Known rows, with every step that occurs:
pubiz -> dabo: [ -1.1   2.2   6.9 -16.7  -8.1  10.4   3.0 -19.6 -11.3   1.1   8.5   1.7
  -8.5   2.7  -5.7  -0.3 -22.4 -14.0  27.8 -24.7  14.1   0.2]
pubiz -> dabo -> mari: [-17.9  -2.0  -9.4 -24.0 -23.2  12.9  -0.2 -34.9  -4.4 -20.4  23.3   6.5
 -22.8  13.6 -19.2   0.0 -13.6 -34.8  22.3 -23.1  24.1 -15.3]
rifut -> detigu -> pubiz -> dabo -> zove: [-42.6 -12.9  36.7 -10.7 -21.2  11.3   7.8 -39.0  -7.1 -51.3 -19.2  11.6
 -20.4  38.5  18.7  18.4 -24.8 -28.5  11.0 -26.6  15.1 -37.1]
seri -> detigu -> zove -> dabo: [-30.8  -4.2   5.2  -6.7 -21.9 -38.6  -1.6  -4.1  21.3  15.0  46.2  13.4
   6.6   8.6  21.8  16.0  13.1   7.1  29.1   3.1  31.2 -31.5]
seri -> dabo: [  4.0  23.3   9.8  -9.9  -3.8 -13.4  -5.2  -1.6   3.7   3.7  24.4   2.3
 -32.7 -12.0   0.2  -2.3 -17.4  22.5  10.1  -8.5   7.7 -18.8]
seri -> dabo -> pubiz: [-22.9  39.9   1.9  -4.8 -21.6 -12.0  -6.5 -14.4   9.2 -23.9  14.5   9.9
 -38.6  -0.4  -5.7  25.3 -22.6  11.2 -19.2 -11.5   8.4 -22.4]
seri -> detigu: [ 12.3   5.2   8.9  -7.3 -13.1 -25.3  10.2   5.9  10.1   4.9  18.6  15.0
  -4.3   7.3  10.3  15.0   5.1   9.7  12.2  -1.6  10.4 -18.6]
zove -> detigu -> pubiz: [-28.3  -2.4   1.2   7.5 -37.6  -6.4 -15.2 -37.1  -3.4   2.8 -10.8  16.8
 -11.8  -3.8   3.2  12.6  19.1  11.8  -2.4  12.0 -12.5 -34.5]
zove -> detigu -> seri -> dabo -> pubiz: [-30.7  12.5 -16.7  15.4 -44.3 -15.9 -19.8 -22.8  24.6 -17.4  25.0  38.2
 -32.0 -10.4  -1.2  45.2  28.4  19.8  -6.9  -3.4   5.1 -55.2]
zove -> detigu -> pubiz -> dabo: [-30.4  -3.9   8.3  -9.3 -47.3   5.9 -15.6 -56.7 -13.2   5.2  -2.1  17.5
 -18.0   0.3  -5.4   8.4  -4.1  -1.0  24.3 -11.4   0.8 -35.3]
detigu -> seri -> dabo: [  0.9   0.8  -9.5   5.1   1.3  -2.5 -13.3   3.3  20.7   1.8  27.1  24.6
 -25.2 -22.0   1.8  11.8  24.7  19.7   9.8 -14.3   0.3 -27.6]
pubiz -> dabo -> seri: [ -2.9 -20.2 -32.3 -34.0  -7.4  17.1  10.6 -31.7 -12.0 -15.3   4.3   1.2
  12.9 -14.0 -11.6  10.5  -2.6 -19.7  24.8 -34.0   8.3 -25.7]
rifut -> detigu: [ -6.0  -2.0  27.0   0.1  12.4   2.4  12.2  16.4  -5.7  -7.7  -8.3  12.9
   8.1  41.3  19.1   3.8   1.0  -6.1   0.8 -12.4   0.7 -19.3]
rifut -> detigu -> zove -> dabo: [-51.2 -11.1  25.5   3.4   3.6 -12.1   5.1   8.1   6.7   4.3  16.1  10.0
  16.2  40.7  28.7   1.5   5.5  -7.9  16.4  -7.4  19.5 -32.9]
zove -> dabo: [-19.8   1.3  -1.8 -16.7 -15.0 -18.4   4.0 -14.6   1.7  12.8  23.8 -14.7
  14.1  -2.4   1.0  -4.9 -19.5   5.9  -7.6   0.1  11.7  -1.9]
zove -> detigu: [ -5.8  -1.3   4.1   7.1 -30.0 -19.5  -3.7 -14.9  -2.2  11.2   6.8  10.8
  -0.9   0.4   0.6   3.6   8.6   8.1  12.3  12.7   3.1 -28.1]
rifut -> dabo -> zove -> detigu: [-28.4  -8.9  16.3   0.6 -35.6  -3.5  12.6  -3.7   7.7 -46.3  18.3  21.5
 -29.0  18.8   0.8  14.0 -16.8  -5.7  42.1  18.3  16.3 -63.3]
mari -> dabo: [ -4.1   1.8   8.5   4.6  12.3  -8.6   2.8 -24.5   0.1   9.9  22.3   7.0
 -21.9  -2.6 -18.9  -7.1 -14.4   2.1  17.4 -18.7  -5.1  -8.8]
dabo -> seri -> detigu: [ 12.8 -16.3 -30.6 -26.0 -11.7 -19.3  14.2  -7.3  11.5 -10.2  14.8  19.6
  15.6  -8.0   7.1  27.1  27.6   4.8  10.1 -11.6   6.3 -42.9]
pubiz -> dabo -> rifut -> detigu: [-27.1  -2.8  35.0 -15.6   1.2  16.9  22.4  -8.5 -16.9 -31.5 -10.6  12.8
 -14.7  30.9   4.2  39.0  -9.3 -21.3   7.9 -19.9  14.6 -30.8]
seri -> detigu -> pubiz -> dabo -> zove: [-22.6  -3.3  17.0 -19.2 -45.3 -15.5   3.5 -48.1   8.1 -38.1   9.5  16.7
 -31.8   2.5  11.5  33.4 -14.0 -14.5  25.1 -16.8  26.5 -37.0]
zove -> detigu -> pubiz -> dabo -> mari: [-47.5  -7.2  -8.7 -17.5 -62.2   6.0 -19.2 -73.8  -5.5 -16.8   9.8  21.2
 -34.9  11.3 -11.9  10.0   2.2 -20.8  21.2  -7.3  11.4 -48.1]
zove -> detigu -> seri: [ -6.0 -26.7 -19.5  20.9 -24.8  -5.7 -11.6  -9.4  12.5   4.4   9.1  30.7
   6.1 -12.4   2.4  18.9  50.3   6.7  14.4   6.6  -4.4 -36.2]
detigu -> pubiz -> dabo -> zove: [-35.7  -9.5  10.2 -12.0 -34.2   8.8  -5.1 -53.4  -1.8 -45.4  -9.8   2.1
 -29.7  -4.5   0.7  15.7 -22.6 -23.2  11.3 -14.5  13.4 -19.0]
zove -> dabo -> mari: [-36.4  -3.0 -18.3 -23.6 -31.3 -18.0   0.8 -32.1   9.7  -9.8  36.8 -10.3
  -0.2  10.8  -6.9  -5.6  -9.8 -12.6 -14.0   1.9  23.3 -17.4]
rifut -> dabo -> zove: [-21.9  -4.9  13.1  -5.4  -6.0  17.1  16.1  10.4  10.1 -57.9  12.6  12.9
 -26.6  20.1   0.6   8.5 -23.3 -14.7  27.1  10.0  14.7 -36.1]
seri -> detigu -> pubiz -> dabo -> mari: [-30.6   0.6  -2.3 -33.5 -45.4  -1.4  -5.8 -53.6   9.5 -19.8  21.6  27.4
 -36.4  18.2   1.3  24.8   4.6 -19.2  18.4 -22.4  18.3 -38.4]

Rows:
[-43.2   0.9  27.3 -14.4  -5.7 -13.6  23.1  -1.4  -3.7 -20.6   8.5  -5.8
   6.7  27.7  13.0  34.2  -9.2  -1.3 -27.4   4.8  13.3 -34.1] : zove -> dabo -> rifut -> detigu
[-14.4  -7.6   9.3   7.9  -9.2 -20.4  -4.3  14.1  20.0   1.7  21.5  28.5
  -8.0   9.5  20.5  21.5  31.5   1.5  38.9   2.1  18.1 -30.1] : seri -> detigu -> zove
[-39.0  18.6   4.6  -4.2  -5.4  34.1   7.6   8.0   3.7 -47.5   5.0  22.6
 -17.1  34.4  -7.7  28.1 -16.2  -9.5  -2.4   0.8  -0.1 -30.5] : rifut -> dabo -> pubiz
[-45.7  14.9 -13.5  -9.5 -32.3 -15.3   3.0 -27.8   5.0 -18.6  16.2 -11.7
  12.8  11.4  -2.9  20.7 -23.6  -2.2 -35.8  -0.4  13.4  -7.6] : zove -> dabo -> pubiz
[ -6.5 -14.0 -32.6 -44.3 -27.4 -37.3  17.6 -23.9  11.7   0.0  40.3   6.1
  32.0 -10.4   6.1  23.2   8.7   8.7   3.7 -11.8  18.3 -45.8] : zove -> dabo -> seri -> detigu
[-60.4  -7.3  -0.3   4.7 -19.6  -8.7  -6.6  -9.9  10.8 -16.7  18.5  -5.7
  -9.9 -11.6   9.2  35.6  16.3  -5.6  -2.9  24.7  16.1 -28.3] : detigu -> zove -> dabo -> rifut
[-49.1  -1.8  11.9  -8.7 -53.3  10.5 -11.4 -63.3 -14.8 -21.8  -9.7  14.3
 -36.9 -11.8  -7.4  47.4   5.0  -5.1   3.6   8.8  -1.1 -45.4] : zove -> detigu -> pubiz -> dabo -> rifut
[-26.5 -26.5 -33.0 -35.8 -16.9  31.1  -4.7 -56.5 -11.5 -20.4 -12.1   6.2
   3.9 -17.8  -9.0  16.9   9.1 -16.3   5.7 -31.3  -8.3 -32.6] : detigu -> pubiz -> dabo -> seri
[-17.0 -34.2 -14.0  26.1 -42.9 -19.3  -7.3 -18.6  22.9 -32.2   6.1  25.1
  -3.9 -13.9   8.2  28.1  40.4  -7.2  14.7  13.6  11.8 -48.3] : dabo -> zove -> detigu -> seri
[-23.2  11.9 -20.2   8.8 -16.0   1.5 -14.3  -9.4  25.5 -27.3  18.5  31.1
 -28.8 -10.4  -1.6  40.3  20.2  11.0 -18.1 -17.8   1.2 -30.5] : detigu -> seri -> dabo -> pubiz
[-27.6 -23.0  16.1  18.2  23.8   9.6  11.6  -8.6   7.7 -24.0   5.6  36.4
 -20.5  15.3  -1.6  45.5  40.3  -9.0  -4.4 -20.8 -14.3 -48.9] : mari -> dabo -> rifut -> detigu -> seri
[-12.8 -28.5 -29.1  -9.6  -8.6 -14.6   0.3   0.9  19.2 -10.7  18.7  32.3
  10.2  -7.9  17.5  32.4  55.1  -5.4  31.7  -6.9  13.0 -53.7] : dabo -> seri -> detigu -> zove
[-14.3  -9.7  12.0  -3.2 -52.4 -22.4   5.6 -43.2  -6.4 -27.6  14.1   6.1
 -19.3  -0.7  -4.1  13.9 -26.5 -18.3  43.9  -6.6  33.7 -39.7] : pubiz -> dabo -> zove -> detigu
[-27.9   0.0  35.3   8.5  19.5  -4.8  21.0 -12.4  -8.2 -21.4   4.6  16.6
 -30.5  29.2  -7.7  32.7  -4.6  -5.9  -3.3 -14.1  -7.1 -40.6] : mari -> dabo -> rifut -> detigu
[-27.2  17.0   0.0   9.4  -3.1  -6.5  -0.1 -40.6   1.8 -17.6  13.3  13.1
 -24.5  11.1 -23.4  17.5 -16.7  -6.6 -10.9 -19.2  -6.6 -15.7] : mari -> dabo -> pubiz
[-26.6 -24.2  14.0  -0.4   5.3  31.0  14.2  -1.9  -1.7 -33.5  -7.0  33.4
  -7.2  24.0  10.1  53.4  30.4 -25.5   7.1 -27.2   7.0 -40.3] : pubiz -> dabo -> rifut -> detigu -> seri
[-13.6  -3.6 -25.9  -4.8 -15.7   1.1 -18.6 -11.6  29.4 -20.7  41.1  27.2
 -40.6 -10.9  -6.9  13.9  34.0   0.3   6.0 -13.3   7.7 -40.2] : detigu -> seri -> dabo -> mari
[-32.5 -16.5  28.7  17.4  16.0   8.4   1.6  25.5   4.3  -9.5  -9.4  25.4
   3.0  42.9  29.6   7.1  23.2 -15.3  23.4  -8.2   7.2 -30.6] : rifut -> detigu -> zove
[-43.9  -4.6  -9.7 -22.6 -33.3  26.4 -15.0 -58.8  -3.8 -27.8   5.6   9.8
 -32.1  10.7 -11.2   6.6  -5.1 -29.8   5.5 -21.1   6.5 -20.1] : detigu -> pubiz -> dabo -> mari
[-24.3 -28.0  10.1  16.1  10.2  18.3  11.2  17.8   9.5 -36.4 -13.8  32.0
  -0.3  18.2  17.9  56.4  56.4 -13.4 -21.7  -1.0  -8.8 -39.9] : dabo -> rifut -> detigu -> seri
[-13.5  19.4  -6.6 -19.4 -18.4 -13.2 -11.0 -16.6  13.2 -17.9  33.9   8.1
 -49.1  -0.6 -11.6  -1.2  -9.7   3.3   4.4  -5.6  13.0 -30.0] : seri -> dabo -> mari
[-15.0  12.7  15.1  -0.2 -48.8 -49.6  -4.6 -25.0   9.8 -25.6  29.7   9.4
 -47.2 -14.2   3.5  11.2 -20.6  19.7  23.7  10.4  25.0 -56.1] : seri -> dabo -> zove -> detigu
[-34.5  -4.7  32.7 -17.7  -1.4  26.5   4.2 -26.4 -15.2 -12.2 -19.7  17.6
  -6.6  41.2  15.4   7.7 -13.6 -15.2  10.8 -36.6   0.0 -24.9] : rifut -> detigu -> pubiz -> dabo
[-49.8  -4.0  29.5   3.2  -0.3  18.4   3.2 -10.2  -3.6 -38.4 -35.5  13.0
 -17.0  27.8  16.9  48.3  23.1  -3.7 -36.1   6.1 -19.0 -35.5] : dabo -> rifut -> detigu -> pubiz
[-14.0   4.6  13.8 -22.7 -26.9  -2.3  -2.6 -39.1  -1.7  -0.2  10.5  22.6
 -20.0   6.0   6.1  23.0  -5.0  -1.8  23.7 -24.3  11.1 -25.6] : seri -> detigu -> pubiz -> dabo
[-16.3   0.6  -9.7   6.1  -6.2   3.7  -9.1   1.6  20.2 -24.1  18.5  18.9
 -43.1 -32.1   0.4  48.8  35.0  16.8 -10.4   4.5  -1.1 -39.4] : detigu -> seri -> dabo -> rifut
[-20.4  -8.2   0.7  -3.7  -3.1   0.5  -4.0   3.2  25.2 -27.8  27.5  39.9
 -32.8  29.1  12.0  15.7  32.8  -7.3   3.7 -26.4   9.6 -57.1] : rifut -> detigu -> seri -> dabo -> mari
[-18.4   2.9   8.8 -14.5 -12.7  14.6   8.6 -23.9 -14.4 -25.2   1.3   1.1
 -23.1  -8.5 -11.1  36.7  -8.4 -14.9   6.9  -6.1  11.9 -12.8] : pubiz -> dabo -> rifut
[-24.2  -2.0  29.0   0.8   5.8   5.0  19.4  12.6  -6.0 -32.7 -18.0  10.0
 -10.8  28.5  11.3  41.8   9.7  -8.2 -20.7   5.9  -0.9 -31.2] : dabo -> rifut -> detigu
[-49.7 -13.4  27.4  17.5  11.4  11.4   5.1  21.1   4.4 -35.1 -15.1  20.1
 -14.4  31.2  23.0  47.7  36.0 -19.6   5.1   8.5   3.9 -41.7] : dabo -> rifut -> detigu -> zove
[-12.3 -27.9 -25.4 -24.6 -12.8  -4.9   3.1 -19.2   8.3 -10.3  28.0  33.9
   3.8  -6.7   8.7  29.3  30.6 -19.8  63.9 -32.3  29.6 -57.0] : pubiz -> dabo -> seri -> detigu -> zove
[-42.8  -8.5  -1.5   2.9  -9.9 -13.7  -9.3  -4.7  12.2  11.5  28.1  -3.7
   7.7  -0.6  12.4  -1.0   3.3  -3.8  17.7   5.9  17.1 -16.8] : detigu -> zove -> dabo
